Each row was made from one small tree. The marks that hang from a mark follow it in brackets, in alphabetical order. Every link used is in the known rows. Write each row's tree.
Known rows:
noge(rakozem(madi(lofato norog sudur))): [ 1.09 -4.91 -1.35 -0.03 -0.28  2.36  2.30 -2.49 -2.37 -1.55 -0.58 -1.50
 -0.52 -1.75 -1.37  0.73  0.38  0.61  1.19 -3.35 -0.10 -1.42  5.30 -0.29
  0.29 -1.88 -0.38 -2.78]
madi(morav norog rakozem sudur): [-2.05 -2.35 -2.45 -2.15 -0.56 -2.17 -0.06 -5.31 -1.36 -0.59 -1.60 -1.51
  1.11 -1.64  2.80  0.70  0.72  3.06  0.91 -3.93 -0.13  0.41  4.94 -0.53
 -0.01 -2.54  0.09 -1.72]
rakozem(noge): [ 2.01  0.15  0.08  0.38  0.86  0.15 -0.73  0.52  0.06 -0.72  1.07 -0.02
 -0.05 -0.39 -1.28  1.87 -0.62 -0.97  0.31 -0.09  0.97 -0.59 -0.05  0.22
 -0.56 -0.10 -0.11  0.20]
morav(madi(norog rakozem)): [-0.33 -0.47 -0.87  0.97 -1.83 -0.14  0.20 -4.23 -0.35  1.04 -1.86  0.30
  0.27 -0.41  2.19  0.45  1.25  0.86  0.88 -3.04 -1.04  1.36  1.74 -2.52
  0.65 -2.90  0.53 -0.33]
lofato(madi): [-0.77 -1.00 -0.68 -1.81  0.20 -0.58  0.04 -0.57 -1.50  0.81 -1.03 -0.71
  0.07 -1.30  0.20  0.49  0.13  0.79 -1.03  0.40  1.25 -0.03  2.23  0.59
 -0.17  0.34 -0.59 -0.58]
madi(lofato): [ 0.87 -1.54  0.41 -0.64  0.03  0.63  0.21 -1.59 -0.82  1.05 -1.29 -0.70
  0.37 -1.07  0.46  0.83 -0.48  0.47  0.88 -0.82  1.32  0.00  0.82 -0.60
  0.39 -1.09  0.41 -1.16]
rakozem(madi(morav sudur) noge): [ 0.02 -2.68 -1.35 -1.22  0.63 -0.80 -0.08 -1.32 -1.31 -2.14  0.19 -1.25
  0.49 -1.28 -1.66  1.34 -0.16  0.51  0.22 -1.45  0.13 -1.52  3.96  1.42
 -1.96 -0.64 -2.06 -0.87]
morav(madi(lofato sudur)): [ 1.85 -4.46  0.34 -1.40 -1.46  0.74  1.81 -5.92 -2.70  1.20 -2.97 -0.69
  1.05 -2.44  0.68  1.37  0.36  0.95  1.97 -2.96  1.09  1.29  3.29 -2.21
 -0.18 -3.71  0.36 -0.93]
sudur(madi(morav norog rakozem(noge))): [ 0.58 -2.16 -2.11 -2.04  0.18 -2.63 -1.31 -4.82 -1.45  0.04 -0.74 -1.90
  1.61 -2.64  1.20  2.48 -0.07  1.50  0.95 -3.33  1.87 -0.07  4.09 -0.68
 -0.31 -2.62  0.31 -1.40]
sudur(madi(morav rakozem)): [-0.94 -0.90 -1.16 -2.76 -0.20 -2.41 -1.58 -3.84 -0.97  1.73 -1.90 -1.53
  1.89 -1.83  2.17  1.00 -0.39  2.01  0.35 -1.84  1.60  0.73  2.25 -0.64
  0.33 -1.94 -0.13 -1.18]
morav(madi(lofato rakozem(noge) sudur)): [ 2.77 -2.23  0.31 -0.40 -0.53  1.00 -0.58 -5.80 -1.95  1.72 -2.49 -0.85
  1.09 -2.40  1.04  3.78 -0.59  0.48  1.88 -3.54  2.14  0.95  2.77 -2.87
  0.93 -4.25  0.53 -1.04]
rakozem(madi(lofato morav norog) noge): [ 0.68 -3.74 -1.58 -0.61  0.27 -0.30  0.34 -2.45 -1.37 -1.47 -0.45 -1.59
  0.19 -1.75 -0.89  1.54  0.20  0.67  1.17 -2.55  0.53 -1.78  4.31  0.89
 -2.03 -1.54 -1.46 -1.92]
rakozem(madi noge): [ 0.69  0.38  0.18  1.69  0.98  1.17 -0.70  2.10  0.34 -1.22  1.27 -0.05
 -0.63  0.41 -2.55  0.75 -0.57 -1.29 -0.51  0.45 -0.32 -1.75  0.41  0.62
 -0.55  0.50 -1.49 -0.07]
noge(rakozem): [ 1.96 -0.39 -0.74 -0.01  0.06  1.14  0.01  1.00 -0.20 -0.76  0.78 -0.07
  0.05 -0.13 -0.86  1.27 -0.11 -1.33  0.22 -0.21  0.12 -0.15  0.15  0.26
 -0.07  0.51 -0.14 -0.46]
madi(lofato morav rakozem(noge) sudur): [ 1.02 -2.45 -1.12 -2.63  0.77 -0.99 -1.68 -4.96 -1.79  0.65 -1.85 -2.02
  1.74 -2.56  1.63  3.92 -1.29  1.60  1.59 -3.05  2.83  0.00  3.67 -0.59
  0.08 -2.95 -0.01 -2.01]
zalabe(rakozem(noge)): [ 4.12  0.91  0.27  1.03  0.76  0.55 -1.53  1.33 -0.21 -1.12  2.05 -0.90
 -0.45 -0.48 -2.56  3.00 -0.13 -1.53  1.07  0.46  1.44 -1.22 -0.17 -0.23
 -1.53 -0.17  0.60  0.18]
zalabe(rakozem(madi)): [ 1.06  0.99  0.35  2.10 -0.05  1.28 -0.64  2.26  0.14 -0.95  1.33 -0.99
 -1.16  0.73 -2.64  0.11  0.50 -0.66  0.04  0.83 -0.72 -1.87  0.42  0.19
 -1.00  0.18 -0.55 -0.24]
morav(madi(lofato norog sudur)): [ 1.49 -5.81 -0.59 -1.29 -1.90  0.42  2.84 -7.25 -3.18  0.35 -2.73 -1.00
  0.68 -2.89  1.08  0.95  1.37  1.69  2.48 -4.55  0.28  1.02  5.13 -2.47
 -0.35 -4.49  0.75 -1.44]

Which tree is each row?
[ 1.29 -0.94 -0.70  0.05  0.28 -0.89 -0.94 -3.26 -0.84  0.45 -0.13 -1.31
  0.48 -1.81  0.40  2.07 -0.23  0.81  0.61 -2.75  1.79 -0.13  2.66 -1.72
  1.30 -2.53  1.08 -1.02]
sudur(madi(norog rakozem(noge)))
[ 1.46  0.52  0.12 -0.18  0.87 -0.49 -2.03 -1.89 -0.54  1.39 -0.19 -0.97
  0.96 -1.42  0.07  2.51 -1.22 -0.04  0.10 -1.24  2.52  0.02  0.78 -1.66
  1.37 -1.80  0.59 -0.38]
sudur(madi(rakozem(noge)))
[ 0.32 -2.83 -0.99  1.09  0.33  0.76  1.24 -1.14 -1.22 -2.54  0.98 -0.91
 -0.87 -1.05 -2.13  0.46  0.44  0.22  0.36 -2.34 -0.71 -2.04  4.39  0.10
 -0.50 -1.29 -0.74 -0.99]
rakozem(madi(norog sudur) noge)
[ 2.78 -0.47  0.57  0.43 -0.58  1.09 -1.32 -3.80 -0.68  2.20 -2.21 -0.23
  1.07 -1.48  1.00  3.50 -0.61 -0.52  1.50 -2.18  1.90  1.00  0.63 -2.68
  0.70 -3.10  0.22 -0.54]
morav(madi(lofato rakozem(noge)))
[-0.75 -0.74 -0.98 -2.15  0.06 -1.08 -1.72 -3.57 -0.55  1.74 -2.59 -1.35
  1.60 -1.26  2.84  1.84 -0.75  1.90  0.85 -1.92  1.71  0.58  1.57 -0.57
  0.46 -1.98 -0.13 -1.80]
madi(lofato morav rakozem)
[-1.47 -1.14 -1.06 -0.01 -0.48 -0.35  0.30 -3.85 -0.80 -0.11 -1.02 -0.82
  0.04 -0.86  1.96  0.32  0.38  2.18  0.64 -3.33 -0.17  0.14  3.35 -1.54
  1.70 -2.44  1.06 -1.30]
madi(norog rakozem sudur)
[ 2.12 -2.43 -0.45 -0.64  0.45 -0.01 -0.74 -4.88 -1.74  1.39 -1.20 -1.97
  0.93 -2.81  0.99  2.73 -0.79  1.06  1.64 -3.46  3.11 -0.24  3.27 -2.37
  1.73 -3.71  1.36 -2.09]
sudur(madi(lofato norog rakozem(noge)))
[ 0.97 -3.00 -1.52 -1.30  0.09  0.90 -0.11 -0.61 -1.06 -0.69 -1.00 -1.36
  0.78 -1.18 -0.87  1.28 -0.51 -0.20  0.70 -1.19  0.42 -1.13  2.84  1.19
 -1.26 -0.29 -1.96 -2.26]
noge(rakozem(madi(lofato morav)))
[ 1.42 -0.84 -0.52  0.52  0.53  0.68 -0.98 -2.92 -0.50  0.58 -0.74 -0.97
  0.19 -1.33  1.20  2.75 -0.68  0.53  1.26 -2.72  1.78 -0.37  1.83 -1.68
  1.43 -2.44  1.01 -1.70]
madi(lofato norog rakozem(noge))
[-2.41 -2.00 -2.23 -4.06  0.01 -2.49 -1.01 -4.45 -2.48  1.30 -2.87 -1.84
  1.44 -2.47  2.61  1.66 -0.05  3.21 -0.54 -1.89  1.69  0.49  5.16  0.41
 -0.02 -1.44 -0.96 -1.84]
lofato(madi(morav rakozem sudur))
[ 0.93 -4.16 -0.89 -1.87  0.73 -0.07  0.13 -2.90 -2.16 -1.08 -0.99 -1.98
  0.77 -2.40 -1.28  2.17 -0.65  0.92  1.19 -2.30  1.48 -1.61  4.74  0.98
 -1.61 -1.97 -1.75 -2.04]
rakozem(madi(lofato morav sudur) noge)
[-2.60 -1.62 -3.01 -3.01 -0.49 -2.65 -0.81 -3.99 -1.67  0.73 -2.27 -1.65
  0.88 -1.89  3.04  0.89  0.86  2.89 -0.42 -2.23  0.81  0.29  4.94  0.43
 -0.38 -1.13 -0.75 -1.76]
lofato(madi(morav norog rakozem))
[-2.69 -3.42 -3.16 -3.98 -0.47 -2.73  0.08 -5.78 -2.95  0.28 -2.71 -2.14
  1.07 -2.93  3.00  1.08  1.05  3.86 -0.25 -3.42  1.04  0.34  7.15  0.10
 -0.13 -2.19 -0.47 -2.32]
lofato(madi(morav norog rakozem sudur))
[-0.47 -3.75 -1.66 -2.97 -0.61 -2.13 -0.17 -6.92 -2.28  1.82 -2.96 -2.53
  1.98 -3.34  3.02  1.51  0.13  3.18  1.51 -4.27  2.28  0.60  4.80 -1.59
  0.68 -3.87  0.76 -2.73]
sudur(madi(lofato morav norog rakozem))
[-0.32 -4.26 -2.10 -3.10 -0.78 -2.88  1.07 -4.97 -2.15 -0.56 -1.04 -1.76
  1.33 -2.68  0.84  0.07  1.16  2.08  1.08 -2.84  0.80  0.27  4.69  0.05
 -1.49 -2.23  0.05 -1.37]
sudur(madi(morav norog))
[ 2.74  1.15  0.40  2.53  0.71  1.41 -1.44  2.79  0.15 -1.62  2.28 -0.97
 -1.11  0.21 -3.82  1.83  0.06 -1.75  0.22  0.80  0.16 -2.35  0.37  0.38
 -1.53  0.21 -0.66  0.01]
zalabe(rakozem(madi noge))
[-0.53 -1.84 -2.27 -3.75  0.82 -2.11 -1.87 -3.84 -2.43  0.46 -1.65 -1.93
  1.48 -2.83  1.34  3.42 -0.56  2.07 -0.23 -1.91  2.66 -0.02  5.20  0.66
 -0.41 -1.35 -1.00 -1.50]
lofato(madi(morav rakozem(noge) sudur))
[ 1.74 -1.19  0.27 -0.52  0.89  0.86 -1.25 -3.39 -1.25  1.00 -1.26 -1.44
  0.76 -1.86  0.82  3.48 -1.47  0.77  1.27 -2.49  2.72 -0.17  2.22 -1.68
  1.71 -2.66  0.78 -1.54]
madi(lofato rakozem(noge) sudur)
[ 0.78 -2.47  0.36 -0.79 -1.32  0.76  0.31 -6.38 -1.99  2.49 -3.60 -0.75
  1.23 -2.05  2.22  1.97 -0.07  1.56  1.65 -3.54  1.14  1.66  2.78 -3.10
  1.30 -4.39  0.69 -1.30]
morav(madi(lofato rakozem sudur))
[ 0.45 -3.86 -0.57 -0.61 -1.89  0.51  1.28 -7.75 -2.45  1.56 -3.49 -0.99
  0.84 -2.44  2.66  1.43  0.76  2.17  2.16 -5.12  0.59  1.41  4.60 -3.42
  1.29 -5.17  1.10 -1.78]
morav(madi(lofato norog rakozem sudur))
[ 1.47 -2.25 -1.09  0.42 -1.19  0.03  0.23 -5.60 -1.59 -0.23 -1.27 -0.45
  0.49 -1.80  0.97  2.45  0.78  0.74  1.59 -4.21  0.01  0.81  3.79 -2.64
  0.26 -3.90  0.62 -0.45]
morav(madi(norog rakozem(noge) sudur))
[-0.64 -2.61 -0.25  1.17 -0.40  1.27  1.37 -1.48 -0.91 -0.36 -0.91 -1.03
 -0.68 -0.65 -0.44 -0.71  0.39  0.85  0.69 -1.81 -0.38 -1.38  2.95 -0.36
  0.25 -1.46 -0.54 -1.86]
rakozem(madi(lofato norog))
[-0.15 -2.29 -2.41 -1.74  0.23 -1.88 -0.81 -4.63 -1.36 -1.31 -0.59 -1.53
  1.01 -2.11  1.51  2.61  0.16  2.11  1.17 -3.82  0.90 -0.19  4.93 -0.25
 -0.45 -2.43 -0.09 -1.54]
madi(morav norog rakozem(noge) sudur)
[-0.37 -4.61 -3.03 -1.42 -0.57 -0.09  1.75 -2.36 -1.97 -2.99 -0.03 -1.42
  0.16 -1.57 -0.99  0.23  1.03  0.99  0.70 -3.19 -1.25 -1.26  6.06  1.25
 -1.73 -0.86 -1.60 -2.15]
noge(rakozem(madi(morav norog sudur)))
[-0.68 -2.78 -0.69 -0.66 -0.41  0.29  0.71 -5.41 -1.76  0.86 -2.17 -1.68
  0.37 -1.86  2.47  1.21 -0.13  2.56  1.43 -4.03  1.13  0.33  4.13 -2.10
  2.09 -3.49  1.42 -2.40]
madi(lofato norog rakozem sudur)
[ 0.57 -1.98 -0.73  0.55  0.06  2.11  0.96  0.51 -1.13 -1.78  0.51 -0.53
 -0.47 -0.37 -2.19  0.24 -0.22 -0.44 -0.26 -1.09 -0.86 -1.31  2.90  0.49
  0.03 -0.02 -1.18 -1.15]
noge(rakozem(madi(sudur)))
[ 1.33 -2.64 -0.59 -0.34  0.49  0.53 -0.26 -4.83 -1.79  0.09 -1.24 -1.61
  0.49 -2.35  1.23  2.91 -0.57  1.47  1.78 -4.10  1.93 -0.31  4.01 -1.93
  1.59 -3.46  1.21 -2.10]
madi(lofato norog rakozem(noge) sudur)
[-2.29 -0.16 -2.06 -3.18  0.08 -2.25 -1.96 -2.57 -1.16  1.75 -2.39 -1.27
  1.22 -1.52  2.61  1.22 -0.24  2.31 -1.01 -0.67  1.42  0.46  3.14  0.63
 -0.14 -0.44 -1.10 -1.25]
lofato(madi(morav rakozem))
[-1.89 -2.75 -1.34 -1.61 -0.31 -0.94  0.66 -1.81 -1.30 -1.33 -0.87 -1.25
  0.51 -0.93 -0.46 -0.56  0.32  1.51  0.06 -1.51 -0.83 -0.96  4.13  1.19
 -1.55 -0.69 -1.89 -1.12]
rakozem(madi(morav sudur))
[-1.29 -2.26 -2.08 -2.53 -0.63 -2.83 -0.56 -5.28 -1.37  0.65 -1.76 -1.73
  1.55 -2.26  2.49  0.54  0.53  2.66  0.66 -3.34  0.97  0.55  4.17 -0.88
  0.17 -2.79  0.37 -1.70]
sudur(madi(morav norog rakozem))
[ 0.41 -4.71 -0.68 -1.30 -0.35  0.30  2.20 -5.03 -2.58 -0.35 -1.56 -1.41
  0.21 -2.34  0.87  0.64  0.54  1.95  1.75 -3.51  0.93 -0.04  4.66 -1.08
  0.47 -2.91  1.03 -2.08]
madi(lofato norog sudur)
[-1.73 -5.41 -3.13 -4.61 -0.67 -2.74  1.69 -5.36 -3.71 -0.90 -1.96 -2.11
  0.92 -3.41  1.37  0.62  1.46  3.30  0.13 -2.88  0.89 -0.03  7.65  1.13
 -1.63 -1.59 -0.71 -1.92]
lofato(madi(morav norog sudur))
[-0.01 -0.91 -0.02 -0.21 -1.48  0.01 -0.14 -4.70 -1.11  1.44 -2.44 -0.04
  0.82 -1.02  1.81  1.02  0.35  1.08  0.78 -2.85 -0.11  1.51  1.99 -2.52
  0.98 -3.18  0.29 -0.29]
morav(madi(rakozem sudur))
[-1.86 -0.61 -2.19 -1.25 -0.72 -2.08 -0.84 -3.27 -0.06 -0.17 -1.21 -0.95
  0.86 -0.71  2.80  0.59  0.67  2.19  0.48 -2.61 -0.50  0.31  2.65 -0.12
 -0.22 -1.51 -0.04 -1.25]
madi(morav norog rakozem)
[ 0.53 -1.96 -0.43  0.28 -1.78  0.54  0.47 -5.77 -1.09  2.05 -3.18 -0.47
  0.62 -1.41  2.56  1.26  0.78  1.38  1.86 -3.72  0.28  1.33  2.52 -3.15
  1.07 -4.11  0.92 -1.36]
morav(madi(lofato norog rakozem))
[-0.23 -2.13 -1.67 -1.41  0.58 -0.70 -0.43 -3.82 -2.34 -0.10 -1.00 -1.68
  0.09 -2.53  0.98  2.54  0.20  1.88 -0.10 -2.91  1.80 -0.50  5.48 -0.62
  1.01 -2.00  0.22 -1.67]
lofato(madi(norog rakozem(noge) sudur))
[ 0.08 -0.74 -0.77 -1.76  1.09 -0.39 -1.52 -2.41 -2.00  0.80 -1.08 -1.36
  0.51 -2.20  0.60  3.07 -0.76  1.24 -0.67 -1.34  2.55 -0.15  3.71 -0.42
  1.12 -1.15 -0.21 -1.24]
lofato(madi(rakozem(noge) sudur))
[-1.12 -3.83 -2.12 -2.74 -0.57 -1.56  0.19 -6.92 -2.28  0.47 -2.86 -2.21
  1.30 -2.74  3.21  1.51  0.23  3.56  1.86 -4.65  1.15  0.40  5.59 -1.06
  0.45 -3.66  0.53 -2.77]
madi(lofato morav norog rakozem sudur)
[-0.18 -2.78 -2.84 -0.47 -0.45 -0.04  0.83 -0.49 -0.75 -2.61  0.41 -0.83
 -0.08 -0.57 -0.90  0.09  0.96  0.03  0.15 -1.99 -1.47 -1.31  3.96  1.52
 -1.99  0.07 -1.70 -1.79]
noge(rakozem(madi(morav norog)))
[ 2.88 -0.71  0.22  1.55  0.71  1.40 -0.62  0.90 -1.05 -2.09  1.86 -1.45
 -0.84 -0.67 -3.96  2.21  0.15 -0.86  0.68 -0.50  0.50 -2.39  2.52  0.01
 -1.36 -0.87 -0.49 -0.52]
zalabe(rakozem(madi(sudur) noge))
[-0.06 -4.07 -1.80 -2.43 -0.57 -1.49  1.15 -4.52 -1.73 -0.30 -1.73 -1.40
  0.95 -2.13  1.63  0.78  0.72  1.98  1.69 -2.90  0.72  0.04  4.00  0.19
 -1.38 -2.12 -0.06 -2.08]
madi(lofato morav norog)
[ 0.13  1.13 -0.63 -0.76  1.14 -0.31 -2.36 -0.48 -0.77  1.22 -0.73 -0.85
  0.33 -1.19  0.59  2.71 -0.92  0.32 -1.03 -0.08  2.35 -0.20  1.66 -0.03
  0.93 -0.16 -0.44 -0.66]
lofato(madi(rakozem(noge)))
[ 1.13 -1.67 -0.56 -0.60 -0.19  0.15 -0.79 -0.64 -1.24 -0.39 -0.66 -2.20
  0.21 -1.08 -1.43  1.28  0.30  0.61  1.23 -0.50  0.81 -1.68  2.68  0.75
 -2.24 -1.13 -0.94 -1.72]
zalabe(rakozem(madi(lofato morav)))
[ 1.85 -2.15 -0.73 -3.04  0.86 -1.51 -2.04 -4.96 -1.83  1.98 -2.01 -2.28
  2.31 -3.30  1.33  3.73 -1.40  1.18  1.33 -2.58  3.99  0.20  3.01 -1.04
  0.32 -3.14  0.14 -1.97]
sudur(madi(lofato morav rakozem(noge)))
[ 0.48 -1.05 -0.71  2.05  0.36  0.76  0.55  0.61 -0.08 -2.13  1.28 -0.27
 -1.03  0.10 -2.14  0.20  0.38 -0.49 -0.09 -1.13 -0.87 -1.96  2.21  0.40
 -0.68 -0.16 -0.89 -0.56]
rakozem(madi(norog) noge)
